Known rows, with every step that occurs
N, X: [ 4.01 -1.84  4.51 -3.13 -0.76  4.17  2.81 -1.83  2.46  2.44 -4.38  1.21
 -2.25 -1.22 -2.95  1.49  1.23 -1.48 -1.83  1.94 -2.02  1.61 -1.55 -0.28
  0.61  0.61]
X, W, R, F: [ 2.09  3.63  4.50 -0.52 -0.52  4.41 -0.56  0.24  3.94  1.71 -2.02  0.25
 -2.34  2.32 -2.94  2.24  2.41 -1.25  0.65  2.72 -1.57  0.75  1.04 -2.10
  6.77 -2.45]
K, X, N: [ 1.08 -0.49  4.97  0.20 -0.07  1.05  1.42 -1.27  1.85  0.37 -2.33  3.03
 -1.53 -0.12 -1.22  1.12 -0.33 -1.04 -3.28  0.54 -2.80  3.21 -1.35 -1.13
  2.11 -1.43]
X, F, R, W, K: [ 0.32  1.61  3.60  2.75  0.30  3.47 -2.74 -5.46  5.53  1.22 -1.90 -1.38
 -0.35 -2.15 -2.75 -0.98  2.96 -2.13 -3.41 -0.72 -0.58  1.53  1.32  0.34
  6.42 -0.61]
W, Q: [ 3.17  0.32  5.44 -1.79 -0.10  3.47  1.48 -3.76  3.77  1.11 -4.24  2.61
 -0.53 -2.28 -1.47  1.47  1.20 -1.30  0.58 -0.56 -1.59  3.39 -0.37 -1.80
  1.07  1.66]
F, W, Q, J: [ 1.08  1.05  6.74 -2.69 -2.22  1.38  0.81 -3.72  6.17  0.92 -4.93  1.67
  0.78 -2.69 -0.32  1.44  1.62  1.77  0.50 -1.37 -1.86  3.62  1.89  1.07
  2.77  1.41]
W, Q, J: [ 1.34  1.46  6.62 -3.32 -0.94  1.84  0.43 -3.16  4.88  1.25 -4.99  2.53
  0.38 -1.59 -1.53  2.13  2.27  0.01  1.10  0.12 -1.32  2.54  0.06  0.11
  1.26  1.54]
W, X: [ 1.05 -0.64  4.13 -2.10  0.38  3.27  1.79 -1.75  3.97  2.33 -4.12  3.06
 -0.83 -1.05 -0.78  1.91  0.85 -1.01  0.02 -0.11 -1.48  2.44  0.09 -0.14
  2.45 -0.62]
K, X: [ 1.65 -0.87  4.56 -1.95  0.02  2.65  2.02 -1.65  2.27  2.30 -3.46  3.18
 -0.19  0.19 -0.74  0.87  1.33 -1.34 -1.96  1.43 -1.75  3.11 -0.27 -1.97
  2.73 -0.37]
X, F: [ 0.97  1.45  3.79 -1.72 -1.32  4.49  0.20 -2.67  4.05  1.52 -3.50  1.13
 -0.50 -0.29 -3.12  2.87  1.42 -4.60 -2.24 -0.15  0.42  1.60 -1.98  0.35
  3.83  2.19]
K, X, W: [ 1.19 -0.33  4.82 -0.59 -0.25  1.38  1.18 -0.94  2.46  1.55 -1.68  3.14
 -0.94  1.07 -1.51  2.07  0.69 -0.34 -1.49  1.65 -2.54  1.84  2.49 -2.41
  4.79 -1.12]
X, W: [ 1.55  0.25  4.65 -1.65 -1.31  3.63  0.48 -1.26  3.52  0.48 -2.03  1.85
 -2.22  0.10 -2.87  2.94  1.16 -1.45 -0.51  1.09 -1.76  1.72  1.13 -1.50
  3.71  0.41]
F, W, X, N: [-0.25 -0.46  4.24 -0.01 -0.32  1.18  1.28 -1.70  4.82  0.06 -3.08  1.72
 -1.49 -2.61 -0.14  0.65 -1.24  1.25 -2.13 -2.63 -2.88  2.95  0.38  1.07
  3.39 -2.21]
N, W: [ 0.99 -0.35  4.28 -1.69  0.67  3.78  0.67 -4.01  1.90  1.90 -3.02  2.54
 -3.14  0.21 -1.14  0.78  1.25 -0.88 -2.53  1.81 -2.45  2.67  1.04 -0.53
  1.44  0.60]
K, W, R: [ 3.06  2.09  6.18 -3.68  1.52  1.92 -1.47 -2.73  3.16  1.27 -3.85  0.26
 -0.01 -2.12 -2.97  0.09  2.05 -0.43 -0.44  2.38 -2.37  2.61 -0.58 -0.07
  2.37 -2.13]
K, X, F, R: [ 0.74  0.98  3.28  1.26  0.31  3.59 -0.11 -2.98  4.91  2.49 -3.07  1.46
 -0.25  1.41  0.01  0.94  2.35 -1.78 -4.24  1.09 -0.65  2.32 -0.56  0.26
  4.10 -0.83]
R, W, K, X, N: [-0.16 -0.91  5.66  2.63  1.08 -0.95 -0.96 -3.05  1.53 -0.25 -1.45  1.69
 -0.73 -2.68 -2.28 -1.70 -0.22  0.08 -2.83 -1.15 -3.47  2.35  1.61 -1.94
  5.19 -2.70]
F, W, Q: [ 2.75 -0.14  5.55 -1.33 -1.32  2.74  1.74 -4.12  5.04  0.09 -4.28  1.51
  0.22 -3.84 -0.55  0.69  0.59  0.89 -0.28 -1.74 -2.43  4.53  1.55 -0.82
  2.82  1.37]
W, K, X: [ 1.65 -2.14  5.53 -0.63  1.81  1.15  1.05 -2.68  2.86  2.39 -3.95  3.07
  0.33 -0.95 -1.61 -0.06  0.02 -0.89 -0.90  0.12 -2.44  3.86  2.49 -2.88
  3.57 -0.09]
Q, J: [ 0.43  0.58  5.68 -3.89 -1.79  3.06  0.29 -1.85  4.41  1.78 -4.06  1.68
 -0.48  0.02 -2.40  1.87  3.17 -1.62  0.09  1.78 -0.47  2.03 -0.78  0.78
  2.02  1.21]
K, X, W, R, F: [ 1.77  3.24  4.57  0.33  0.63  2.16  0.43  0.88  3.06  2.51 -1.79  1.66
 -1.17  2.55 -1.43  1.70  1.46  0.06 -0.21  3.19 -2.65  1.40  2.23 -2.88
  7.75 -3.65]
X, N, W, K: [ 0.07 -1.55  5.39  1.49  2.45  0.17 -1.10 -5.11  1.25  0.40 -2.11  1.81
 -3.60 -0.89 -2.22 -0.31 -1.73  0.04 -2.23 -0.86 -3.78  3.44  1.99 -1.05
  2.19 -0.28]
R, F, W, X, N: [-1.04  1.16  3.08  1.22 -1.70  2.05  2.03 -1.36  5.01  0.56 -2.96  0.65
 -2.43 -0.58 -0.09  0.61 -1.62 -0.46 -0.95 -2.01 -1.90  2.19  0.86  0.14
  5.13 -2.06]

Rows
[ 1.71  1.20  5.18  0.57  2.44  1.07 -1.50 -2.19  1.03  0.56 -1.81  1.51
 -3.30 -0.28 -2.41  0.50  0.93  1.65 -3.52  1.37 -4.31  3.17 -1.09  0.48
  2.19 -2.77]
X, N, W, R
[ 0.27 -0.72  4.04 -0.87  1.73  1.99  1.60 -3.16  2.16  2.67 -3.51  4.08
 -2.52 -0.07  0.29  0.96  0.37  1.14 -1.38  0.71 -2.54  2.35  2.29  0.29
  2.20 -1.10]
N, W, X
[ 0.28  2.84  2.74  1.56 -1.71  4.92 -1.91 -4.53  5.23  0.54 -2.17 -1.14
 -1.43 -0.94 -1.52 -0.14  4.51 -2.33 -4.52  0.56  0.29  0.82 -1.04  1.82
  5.22 -0.85]
X, F, R, W
[ 0.68  0.90  4.08 -0.94 -2.39  3.82  1.11 -3.44  5.38  0.45 -3.39  0.12
  0.23 -1.84 -1.81  2.22  0.93 -2.58 -3.25 -1.45 -0.24  2.51 -0.33  1.60
  5.17  2.19]
X, F, W
[ 1.03  3.81  4.84  0.79 -1.45  0.73 -1.37 -4.85  5.66  2.30 -3.89 -0.58
  0.05 -2.72 -2.47  0.77  3.78  1.62 -2.85  0.11 -1.84 -0.53 -0.21  3.24
  3.66 -0.46]
N, X, F, R, W, Q, J
[ 0.70  3.08  4.01  3.25  0.20  1.68 -1.22 -4.99  4.75  0.99 -2.42  1.36
  0.79 -2.08  0.54 -0.42  2.88  1.05 -3.90 -0.66 -1.45  1.48  0.98  0.56
  5.74 -1.76]
K, X, F, R, W, Q
[ 0.27  0.39  4.55  0.21 -1.27  1.64  1.43 -2.45  4.75  1.06 -3.66  1.94
  1.25 -0.85 -0.51  1.79  0.13 -1.52 -4.10 -0.77 -0.78  2.83  1.01  0.48
  6.13  1.12]
K, X, F, W
[ 0.61 -2.27  5.52  0.80  3.31 -0.08  0.34 -4.20  0.88  2.68 -3.21  4.41
 -1.23 -0.29 -0.33 -0.84 -0.47  0.75 -2.00  1.20 -3.75  3.86  4.49 -2.60
  3.85 -0.50]
N, W, K, X
[ 0.55 -0.60  4.37  0.22  0.36  1.69  0.20 -3.88  1.32  0.06 -2.16  2.06
 -4.48  0.16 -1.50  0.78 -0.48 -0.40 -3.56  0.44 -3.04  2.85 -0.57  0.06
  1.01 -0.53]
X, N, W
[ 1.54  1.92  6.52 -1.81 -2.12 -0.06  1.42 -3.59  6.05  1.92 -5.77  0.49
  1.40 -3.35 -2.77  2.81  0.53  0.85 -1.44 -1.39 -1.90  1.10  0.93  2.90
  3.76  2.59]
N, X, F, W, Q, J
[ 2.32  1.14  5.79 -0.33  2.12  0.73 -0.22  0.27  2.62  1.99 -1.97  3.03
 -0.23  0.62 -2.10  1.84  1.59  1.41 -1.20  2.67 -3.77  2.23  1.73 -1.42
  5.65 -3.09]
K, X, W, R
[ 3.18  0.41  5.26 -2.24 -0.25  3.48  0.20 -1.42  4.55  1.24 -3.55  0.29
  0.13 -2.23 -1.39  0.19  2.49  0.91 -1.98  0.60 -2.82  4.06 -0.45  0.71
  4.26 -1.35]
F, W, R
[ 0.69  2.17  6.86 -1.79 -1.06  0.33 -0.54 -2.54  5.03  0.83 -3.39  2.57
 -0.23 -0.74 -2.46  3.92  1.86  1.03  2.17  0.18 -2.38  1.47  2.50 -0.59
  3.54  1.06]
X, W, Q, J
[ 1.47 -1.21  5.73 -0.17  1.09  2.12 -0.35 -2.80  3.67  0.95 -2.28  1.54
 -1.30 -1.31 -3.69  2.15  0.03 -1.74  0.98 -0.16 -2.22  2.28  3.49 -2.95
  4.85  0.57]
X, W, K
[-0.38  1.28  3.97  0.69 -0.60  0.84  0.01 -1.97  2.70  0.23 -1.66  1.71
 -2.16 -2.75 -1.57  0.26  0.62  0.34 -2.75 -1.29 -2.75  1.27 -0.24  0.93
  4.03 -2.84]
R, W, X, N
[ 0.19  2.76  4.60  2.09  2.13  0.64 -0.30 -1.26  0.57  1.99 -1.88  1.40
 -3.25  2.69 -0.34 -0.32 -0.12  1.14 -3.39  2.71 -3.92  2.46  0.56 -1.37
  5.01 -4.47]
K, X, N, W, R, F
[-0.48 -0.11  5.17  1.76  3.29 -0.38 -0.54 -4.44  1.78  2.38 -2.79  3.50
 -0.09 -0.26 -1.56  0.79 -1.09 -1.54 -3.39  0.27 -2.53  2.82  3.60 -1.16
  5.30  0.96]
N, W, K, X, F
[ 0.77 -1.75  5.65  1.18  2.14 -0.58  0.16 -2.15  1.85  0.70 -2.67  2.60
 -0.71 -1.22 -2.65  0.10 -1.50 -0.59 -2.28 -1.09 -3.24  3.56  1.00 -2.03
  3.24 -1.31]
W, K, X, N
[ 1.44 -0.30  4.03  1.65  0.42  3.77 -1.67 -5.04  4.87  0.94 -2.18 -0.50
 -1.38 -2.52 -1.60 -2.27  3.56  0.05 -1.86  0.39 -1.79  2.81  2.11 -0.82
  4.26 -1.75]
F, R, W, K
[ 3.27 -0.99  5.13 -1.83 -0.96  2.85  2.15 -1.42  2.60  1.94 -2.88  1.11
 -3.05 -0.46 -3.86  2.87  0.52 -0.66 -0.78  1.88 -2.78  0.33  0.70 -0.99
  2.70 -0.10]
N, X, W
[ 2.76  1.03  5.58 -0.42 -0.11  2.24  0.65 -3.10  3.72  0.20 -2.87  2.33
 -1.14 -1.43 -2.32  2.92  0.63  0.10  0.95 -0.10 -2.52  2.27  2.16 -1.79
  3.37  0.72]
X, W, Q
[ 2.03  0.42  3.86  2.31  0.43  2.39 -1.44 -4.78  4.34  2.30 -2.41 -1.87
 -1.18 -2.82 -4.06 -1.06  2.60 -1.14 -3.68  0.17 -2.09  0.75  0.96  1.03
  5.21 -1.01]
N, X, F, R, W, K
[ 1.22 -2.12  5.24 -0.29  2.48  1.95 -0.45 -4.68  2.22  1.70 -3.30  2.55
 -2.33 -0.63 -1.89 -0.18 -0.09 -0.77 -0.91  0.63 -2.96  3.67  3.07 -1.67
  2.68  0.57]
N, W, K
[ 0.90 -1.11  4.29  2.66  1.69  1.64 -1.06 -4.48  3.85  1.58 -2.13  0.94
 -0.16 -1.62  0.02 -3.15  2.71  1.30 -2.92  0.91 -2.84  2.92  3.20 -1.64
  5.12 -3.06]
F, R, W, K, X
[ 0.98 -1.10  3.93 -1.57 -0.62  2.44  2.36 -1.86  5.35  1.58 -4.24  2.37
 -0.03 -2.26  0.32  1.07  0.33  0.60 -0.96 -1.30 -1.99  3.25  1.94  0.67
  4.06 -0.70]
F, W, X
[ 0.80  0.64  3.64 -1.88 -3.32  5.74  2.19 -2.43  5.23  0.93 -3.76 -0.41
 -1.71  0.19 -0.44  0.36  1.32 -2.17 -0.78  0.27 -0.01  2.62  1.07 -1.23
  5.04  0.82]
R, F, W
[ 2.23 -1.06  5.29  0.00  0.00  1.49  1.12 -3.86  4.73  1.86 -4.54 -0.40
  0.36 -3.81 -3.99  0.77 -1.01 -1.44 -2.52 -2.05 -2.39  2.20  1.82  0.42
  5.08  1.81]
N, X, F, W, K
[ 2.78  0.51  2.91 -0.18 -0.41  4.79  0.87 -3.54  5.15  3.36 -3.66 -0.40
 -2.07 -0.14 -2.62  1.48  2.12 -1.91 -3.67  1.20 -1.13  0.63 -2.12  1.65
  2.24  0.18]
N, X, F, R
[ 0.91  0.36  6.02  2.07  2.63 -1.65  0.65 -4.55  0.75  0.30 -2.49  4.36
 -2.21 -0.80  0.67  0.21 -1.94  2.34 -2.92 -0.45 -4.92  3.39  1.75 -1.12
  1.58 -1.51]
K, X, N, W, Q
[ 0.76  2.81  5.40  0.02 -1.45  2.29 -1.84 -5.22  6.05  1.08 -3.07  0.36
 -0.22 -2.15 -0.03 -0.70  5.04  2.18 -0.85  0.58 -1.83  1.93  1.27  1.56
  2.87 -1.46]
F, R, W, Q, J
[ 1.36 -0.82  5.09 -0.26 -0.22  2.96 -0.72 -4.23  3.10  0.56 -2.76  0.63
 -0.40 -3.34 -3.08 -0.84  2.14 -1.59 -0.91 -0.12 -1.63  2.56  2.06 -1.51
  4.52  0.04]
R, W, K
[ 2.43  1.10  6.89 -2.32 -0.73 -0.26  1.21 -2.04  3.87  1.98 -4.03  1.86
 -1.22 -1.60 -3.33  3.38  1.05  1.72  1.28  0.50 -3.88  0.11  2.36 -0.14
  2.44  0.56]
N, X, W, Q, J
[ 1.22  1.40  2.82  0.33 -0.87  5.37 -0.59 -3.43  5.87  1.68 -3.01 -0.07
 -1.35  0.87 -1.38  1.55  3.02 -3.23 -3.26  0.40  0.33  2.00 -1.50  1.05
  3.08  0.36]
X, F, R
[ 0.73  0.90  4.13 -0.62 -0.21  2.41  0.93 -1.80  3.16  1.95 -3.27  2.86
  0.69  0.07 -1.68  2.45  0.82 -2.93 -3.18  0.78 -0.42  2.00 -0.96 -0.10
  4.43  0.79]
K, X, F
[-0.94  4.38  5.19  2.21 -0.76 -0.36 -2.10 -4.39  6.08  1.85 -3.20  1.22
  1.92 -1.13  0.03  0.25  4.20  1.67 -3.20  0.13 -1.37  0.94  1.35  2.10
  5.72 -1.92]
K, X, F, R, W, Q, J
